What can hang from each mark
X: N R
Z: K M N
U: K
N: X Z
R: U W
K: U X
Q: Z
W: R

Every row comes from one small tree of marks. The marks that hang from a mark follow it in brackets, in alphabetical order. Every link used is in the known rows. Which tree was each row made from?
Known rows
Q{Z{K{U X}}}: [-0.78, -0.59, -3.06,  0.41, -0.36, -0.03,  0.22,  1.23, -1.77,  1.25,
  0.17,  2.65, -2.13,  0.12, -0.78,  0.49, -5.09, -4.74,  0.11,  0.84,
  0.15]
R{U{K} W}: [-1.88,  0.75, -2.18, -2.56,  0.47,  1.44, -0.22,  1.29,  0.88,  0.51,
 -0.04, -1.65, -0.55,  0.83, -0.26, -0.20,  1.34, -0.96, -3.01,  0.86,
  1.13]
W{R{U{K{X{N}}}}}: [ 0.39,  1.84, -0.32,  0.11, -0.87,  1.85,  0.42, -1.29, -0.66, -0.70,
  0.22,  1.32, -0.88,  0.11,  0.03,  0.21, -1.38, -1.17, -0.48,  1.35,
  0.08]
X{N R{U W}}: [-0.76,  1.49,  2.97, -1.26,  1.10,  1.74, -0.13,  1.88,  2.28, -2.40,
 -0.35, -4.17,  1.08, -0.30,  1.66, -2.25,  3.59,  2.80,  0.15, -1.28,
  1.80]
W{R{U{K}}}: [-1.25,  1.99, -2.49, -0.19, -0.65,  1.18,  0.26, -0.19, -0.40,  1.41,
  0.14,  0.27, -0.30,  1.95, -0.65,  1.55, -3.58, -1.43, -3.88,  2.09,
 -0.52]
N{X Z}: [ 0.29,  0.64, -0.01, -1.17, -0.17, -0.83,  0.47,  0.24, -2.04, -1.01,
  0.21,  0.49,  0.44, -1.02,  0.08,  1.36, -1.26, -1.32,  0.66,  0.02,
 -0.05]
N{X{R} Z{M}}: [ 1.34, -0.33,  2.93,  0.84,  0.13, -2.03, -0.20, -0.11, -0.21, -0.68,
 -0.32,  0.19,  1.31, -0.66,  0.30,  0.03,  2.11,  1.08,  2.12, -0.25,
 -0.58]
W{R{U{K{X}}}}: [-0.19,  1.32, -1.94,  0.26, -1.16,  1.33,  0.69, -0.81, -1.54,  0.49,
  0.47,  2.03, -1.66,  0.90, -0.77,  0.66, -3.10, -2.74, -1.57,  2.23,
 -0.15]
U{K{X{N R{W}}}}: [ 0.67,  0.37,  0.96, -1.85,  0.47,  1.23, -0.14, -0.38,  0.33, -3.04,
 -0.09,  0.70,  1.31, -1.15,  0.53, -1.79,  5.36,  1.85,  1.68, -1.89,
  0.85]
Z{K M N{X{R}}}: [ 1.07, -2.07, -0.29,  3.76,  0.01,  0.43, -0.35, -2.78,  1.47,  2.78,
  0.17,  1.39,  1.37,  1.93, -0.05,  0.23,  0.86,  3.79, -1.02, -1.17,
 -1.52]
K{U X{N{Z}}}: [ 0.73,  0.33,  0.84, -1.09, -0.13, -0.94,  0.44,  0.52, -1.77, -2.01,
  0.14,  0.39, -1.95, -2.16,  0.23, -0.21, -1.94, -1.75,  2.52,  0.06,
  1.02]
R{U W}: [-2.00,  0.78, -1.24, -1.24,  0.22,  1.75,  0.24,  1.88,  0.77,  0.10,
  0.19, -3.33, -1.18,  0.46,  0.19, -0.91,  0.17, -1.31, -1.81,  0.58,
  1.52]
K{U X{N{Z} R}}: [ 1.43,  0.46,  3.23, -0.81,  0.43, -1.37,  0.17,  0.90, -1.01, -3.37,
 -0.12,  0.08, -0.50, -2.08,  0.85, -1.04, -0.04,  0.68,  3.70, -0.84,
  1.13]
X{R}: [-0.88,  0.80,  0.22, -0.03,  0.10,  0.32,  0.49,  0.50, -0.92, -0.18,
  0.08, -2.00,  1.26,  0.87, -0.12, -0.20, -0.88,  0.94, -0.83, -1.09,
 -0.66]
W{R}: [-1.10,  1.37, -2.33,  1.01, -1.10,  0.95,  0.89, -0.82, -1.37,  1.07,
  0.44, -0.18,  0.21,  1.26, -0.82,  1.36, -4.81, -1.91, -2.58,  0.75,
 -1.28]
N{Z{M}}: [-0.55, -0.18, -0.20,  0.33, -0.73, -1.52, -0.03,  0.16,  0.00,  1.83,
 -0.05, -1.23, -1.14, -0.31, -0.96,  1.02, -0.95, -2.11,  0.14,  1.24,
 -1.04]
N{Z{K{U X} M}}: [ 0.53, -2.58, -1.36,  1.65, -0.70, -1.89, -0.09, -0.31, -0.01,  1.88,
  0.14,  1.65, -2.52, -0.60, -1.01,  0.25, -2.68, -2.82,  0.63,  1.94,
 -0.20]
N{X{R{W}}}: [ 0.17,  0.13,  0.83, -0.77,  0.77,  0.74,  0.26,  0.45, -0.25, -2.31,
  0.07, -0.55,  2.29, -0.35,  0.86, -1.62,  3.05,  1.91,  0.25, -2.12,
  0.92]
U{K{X}}: [-0.31,  0.15, -2.80, -0.89, -0.76,  0.72,  0.65, -1.20, -2.66,  0.54,
  0.53,  1.74, -0.98,  0.21, -1.32,  0.60, -1.16, -2.46, -0.75,  0.24,
 -0.70]
N{Z}: [-0.89,  1.02, -1.02, -1.33, -0.44, -0.71,  0.41,  0.98, -1.28,  0.19,
  0.18, -1.00, -0.58, -0.59, -0.55,  1.52, -2.37, -2.21, -0.08,  0.81,
 -0.41]
K{U X{R{W}}}: [-0.01, -0.62,  0.17, -0.48,  0.62,  0.21,  0.42,  1.03, -0.69, -2.23,
  0.23, -0.13, -0.87, -0.73,  0.15, -2.78,  0.63, -0.09,  1.04, -1.21,
  1.72]
N{X{R}}: [ 0.40,  0.61,  1.08,  0.22,  0.32,  0.29,  0.53, -0.29, -1.70, -1.30,
  0.12, -0.38,  2.22,  0.38,  0.57, -0.54,  0.23,  1.82, -0.07, -1.67,
 -0.24]
X{N{Z} R{U}}: [ 0.01,  2.15,  4.19, -1.40,  0.67, -0.44, -0.21,  2.11,  1.23, -2.50,
 -0.42, -3.38,  0.60, -0.96,  1.55, -0.12,  1.42,  1.91,  1.87,  0.14,
  1.01]

Which tree is each row?
[ 0.68, -0.50,  0.65,  0.55, -0.45, -1.66,  0.02, -0.59, -0.86,  0.54,
 -0.06,  0.37, -0.20, -0.78, -0.32,  0.71,  0.07, -1.31,  1.01,  0.56,
 -0.66]  N{X Z{M}}
[ 0.15,  1.09,  1.07, -1.10,  0.91,  0.46, -0.03,  0.22, -0.65, -0.99,
 -0.16, -0.04,  1.91,  1.08,  0.65, -0.36,  1.29,  2.16, -1.42, -0.43,
  0.47]  N{X{R{U{K}}}}
[ 0.09, -0.80, -1.93,  0.01, -1.07, -0.32,  0.44,  0.21, -1.07,  0.48,
  0.52,  1.53, -1.38, -1.09, -0.64,  1.52, -2.26, -2.98,  0.99,  1.53,
 -0.31]  N{Z{K{X}}}
[ 0.01, -1.14, -2.48,  2.91, -0.52,  0.37, -0.51, -1.42,  0.42,  3.86,
  0.00,  3.18, -0.54,  1.62, -0.67,  1.75, -1.63, -1.46, -0.42,  0.05,
 -1.60]  Q{Z{K M N{X}}}
[-1.16,  0.99, -0.10, -2.32,  1.00,  1.01, -0.44,  1.82,  1.68, -0.92,
 -0.28, -1.87,  0.90,  0.93,  0.41, -1.06,  3.16,  1.51, -1.87, -0.07,
  1.31]  X{R{U{K} W}}
[-0.98,  1.40,  0.14, -1.30,  0.60,  0.50, -0.06,  0.97,  0.11,  0.10,
 -0.20, -1.63,  0.89,  1.61,  0.07,  0.06,  0.07,  1.32, -2.19,  0.29,
  0.07]  X{R{U{K}}}
[ 0.90,  0.77,  1.25, -0.82,  0.00,  0.68,  0.19, -1.32, -1.03, -1.96,
 -0.01,  0.92,  1.18, -0.54,  0.20, -0.71,  2.49,  1.58,  1.40, -1.46,
 -0.36]  U{K{X{N R}}}
[ 0.64, -2.34, -0.86,  1.25,  0.09, -2.06, -0.41, -0.49,  0.23,  1.92,
 -0.17,  1.49, -0.24,  0.05, -0.24,  0.90, -2.12, -0.59, -0.93,  1.06,
 -0.14]  N{X Z{K{U} M}}
[ 1.25, -1.46,  1.61,  1.67,  0.10, -1.75, -0.56, -0.46,  1.20,  0.51,
 -0.28,  1.08,  1.86, -0.10,  0.38,  0.66,  1.67,  1.72,  0.72,  0.30,
 -0.90]  N{X{R} Z{K M}}
[ 0.20,  0.56, -1.00, -1.04, -0.46,  1.18,  0.39, -1.66, -1.79, -0.62,
  0.26,  1.08, -0.21, -0.56, -0.45,  0.05,  0.64, -0.98,  0.27, -0.66,
 -0.53]  U{K{X{N}}}
[ 0.13,  2.11,  3.07, -2.62,  0.80, -0.63, -0.58,  1.71,  1.38, -2.13,
 -0.62, -1.56,  1.29, -0.54,  1.11,  0.47,  2.44,  2.20,  0.68,  0.29,
  0.69]  X{N{Z} R{U{K}}}
[ 0.64, -0.72,  2.47,  1.06,  0.11, -1.16, -0.85, -0.06,  3.01,  0.30,
 -0.57, -1.15,  1.73, -0.50,  0.58,  0.45,  2.26,  2.44,  1.03,  0.01,
 -1.02]  X{N{Z{K M}} R}
[-0.84, -2.60, -3.55,  3.15, -0.17,  0.26, -0.33, -1.97,  1.35,  5.21,
  0.23,  0.32, -1.69,  2.56, -1.29,  0.74, -4.11,  0.69, -3.60,  0.27,
 -1.17]  Z{K{U} M N}
[-1.51, -1.13, -2.77,  1.52, -0.05, -0.99, -0.57,  0.93,  0.49,  3.72,
 -0.39,  0.72, -1.23,  1.46, -1.10,  0.87, -4.16, -3.63, -1.90,  1.05,
 -0.93]  Q{Z{K{U} M}}
[ 0.09, -1.08, -1.37,  0.82, -0.18,  1.03,  0.37, -0.87, -0.70,  0.19,
  0.30,  0.60, -0.94, -0.20,  0.08, -0.57, -3.00, -0.52, -0.65, -0.41,
  0.37]  Z{K{U X{N}}}
[ 0.78,  0.24,  2.08,  0.38,  0.46,  0.17,  0.55, -0.13, -1.33, -2.32,
  0.04, -0.52, -0.06, -0.66,  0.64, -2.05, -0.72,  1.38,  1.86, -1.86,
  0.81]  K{U X{N R}}
[-0.03,  0.77,  1.68,  0.56, -0.20,  0.92,  0.72,  0.86, -1.10, -1.18,
  0.30, -1.60, -1.19,  0.07,  0.39, -1.55, -0.56, -0.46,  1.34,  0.28,
  0.79]  K{X{R{U}}}
[ 0.39,  0.21, -0.67, -0.65, -0.23,  0.16,  0.44, -0.76, -1.89, -0.69,
  0.25,  1.55,  0.44,  0.25, -0.63, -0.42,  0.68, -0.05,  0.29, -0.61,
 -0.64]  U{K{X{R}}}
[ 0.47,  0.12,  3.56, -0.58,  0.61, -1.11, -0.82,  1.05,  3.04, -1.90,
 -0.63, -2.17,  1.24, -1.64,  0.82, -1.10,  5.73,  2.06,  2.68, -0.84,
  0.49]  X{N{Z{M}} R{W}}
[-0.69,  1.43,  1.81, -2.54,  1.30,  1.47, -0.60,  1.23,  2.48, -2.07,
 -0.51, -2.41,  1.79,  0.26,  1.19, -1.51,  4.92,  3.15, -0.79, -1.03,
  1.51]  X{N R{U{K} W}}
[ 0.39, -2.88, -2.70,  3.38,  0.07,  0.20, -0.23, -2.91,  0.52,  4.25,
  0.28,  1.92, -0.80,  2.21, -0.65,  0.50, -3.05,  1.49, -2.85, -0.34,
 -0.78]  Z{K{U} M N{X}}
[ 0.72,  0.22,  0.34,  1.19,  0.30,  0.92,  0.40, -1.70, -1.07,  0.03,
  0.40,  0.67,  1.25,  1.06,  0.33,  0.22, -0.16,  3.32,  0.09, -2.15,
 -0.48]  Z{N{X{R}}}
[ 0.26, -0.32,  0.30,  0.46,  0.15, -0.26,  0.76,  0.24, -2.14, -1.16,
  0.29,  0.07, -0.94,  0.03, -0.16, -1.61, -2.41, -0.27,  0.73, -0.87,
  0.56]  K{U X{R}}
[-0.52,  0.14, -0.41, -0.82, -0.28,  0.03, -0.14,  0.37,  0.96,  0.22,
 -0.06, -0.74,  0.85, -0.73,  0.33,  1.70, -0.94,  0.13, -0.41,  0.39,
 -0.36]  X{N{Z{K}}}
[-0.60,  0.58, -1.69, -0.92, -0.53,  1.07,  0.50, -0.18, -1.70,  0.57,
  0.39,  0.30, -2.01,  0.46, -0.72,  0.00, -1.27, -2.52, -0.84,  1.32,
  0.39]  R{U{K{X}}}
[ 0.46,  0.96,  2.98, -1.95,  1.00, -0.38, -0.20,  2.54,  0.93, -3.30,
 -0.26, -1.30,  0.77, -1.38,  1.71, -1.12,  3.49,  1.38,  1.90,  0.11,
  2.36]  N{X{R{U W}} Z}
[-0.10, -2.82, -2.51,  2.77, -0.75, -0.24,  0.19, -1.35, -0.42,  3.04,
  0.32,  1.00, -2.26,  0.86, -1.22, -0.70, -3.46, -2.10, -1.33,  0.96,
 -0.52]  Z{K{U X} M}
[ 0.46, -1.98, -1.25,  1.77, -1.27, -1.08, -0.04, -0.73,  0.16,  1.99,
  0.28,  1.31, -1.85, -0.81, -1.02,  0.95, -1.00, -2.89,  1.30,  2.05,
 -1.02]  N{Z{K{X} M}}
[-0.61, -1.37, -1.48,  1.14, -0.77, -1.21, -0.41, -0.09,  1.28,  2.92,
 -0.05, -0.36, -0.54,  0.29, -0.92,  1.73, -1.55, -1.59, -1.17,  1.79,
 -1.33]  N{Z{K M}}
[ 0.13, -0.16, -0.76, -1.59,  0.18,  0.75,  0.10,  0.02, -0.44, -1.88,
  0.16,  1.28,  0.50, -0.49, -0.33, -1.37,  3.62,  0.16,  0.65, -0.93,
  0.54]  U{K{X{R{W}}}}
[-0.01,  0.66,  0.76, -2.11,  1.28,  0.89, -0.34,  0.97,  0.87, -1.93,
 -0.24, -0.15,  1.80,  0.39,  1.04, -1.38,  4.18,  2.29, -1.12, -0.84,
  1.62]  N{X{R{U{K} W}}}
[-0.09, -0.91,  0.30,  0.94, -0.42, -0.84, -0.59, -0.65,  2.20,  1.67,
 -0.31, -0.99,  0.32, -0.41, -0.04,  1.23,  0.28, -0.02,  0.01,  0.82,
 -1.06]  X{N{Z{K M}}}
[ 0.76,  0.44,  1.88, -1.89,  0.75, -0.89, -0.09,  1.37,  0.23, -3.42,
 -0.14,  0.13,  1.91, -1.69,  1.08, -0.52,  3.59,  1.29,  2.01, -1.08,
  1.29]  N{X{R{W}} Z}
[ 0.59, -1.71, -0.60,  1.39, -0.44, -1.25, -0.34, -0.94,  0.55,  1.84,
 -0.04,  1.29,  0.48, -0.13, -0.31,  1.52, -0.26, -0.73, -0.35,  1.20,
 -0.95]  N{X Z{K M}}
[-1.17, -1.45, -3.56,  2.51, -0.09, -0.42, -0.69, -0.29,  1.12,  4.95,
 -0.13,  1.84, -2.14,  2.20, -1.27,  1.38, -4.43, -2.11, -1.82,  0.63,
 -1.19]  Q{Z{K{U} M N}}
[-0.44, -0.42, -0.71, -0.88,  0.28, -0.74, -0.29,  0.71,  0.78,  0.21,
 -0.19, -0.50,  0.17, -0.57,  0.40,  1.31, -2.67,  0.15, -1.07,  0.33,
  0.36]  X{N{Z{K{U}}}}
[ 0.90, -1.25,  0.72,  2.04,  0.54,  0.63, -0.38, -1.74,  1.58,  0.43,
  0.05,  0.31,  0.90,  0.76,  0.20, -1.41,  4.09,  3.27,  0.51, -2.10,
 -0.03]  Z{M N{X{R{W}}}}
[-0.05,  1.20,  0.10, -1.11, -0.19,  1.64,  0.25, -0.56, -0.94, -0.59,
  0.16, -0.20, -1.24, -0.26,  0.10, -0.45,  0.39, -0.85,  0.17,  0.31,
  0.63]  R{U{K{X{N}}}}
[-1.19, -0.82, -3.35,  2.63, -0.71,  0.41, -0.63, -0.73,  1.21,  4.96,
 -0.01,  1.57, -1.49,  2.04, -1.34,  2.05, -2.64, -2.12, -1.17,  0.63,
 -2.08]  Q{Z{K M N}}
[ 0.66,  0.46,  3.73,  0.50,  0.18, -1.60, -0.48,  0.29,  1.59, -0.85,
 -0.56, -2.13,  1.04, -0.99,  0.50, -0.31,  2.72,  1.87,  2.35, -0.56,
 -0.72]  X{N{Z{M}} R}
[ 0.83,  0.92,  0.00, -2.20, -0.61, -0.48,  0.09, -0.57, -1.41, -1.74,
  0.08,  1.77, -0.61, -1.87, -0.26,  1.08,  1.14, -1.58,  2.20,  0.28,
 -0.12]  U{K{X{N{Z}}}}
[-0.55,  1.86,  3.10, -0.34,  0.66,  1.20,  0.14,  1.16,  0.89, -1.38,
 -0.26, -3.92,  1.00,  0.41,  1.37, -1.25,  0.75,  2.60, -0.02, -0.88,
  0.68]  X{N R{U}}
[ 1.46,  1.01,  2.30, -1.96, -0.03, -0.92, -0.12, -0.12, -0.65, -2.97,
 -0.19,  1.61,  0.85, -1.94,  0.36,  0.30,  2.89,  0.92,  3.28, -0.61,
  0.04]  U{K{X{N{Z} R}}}
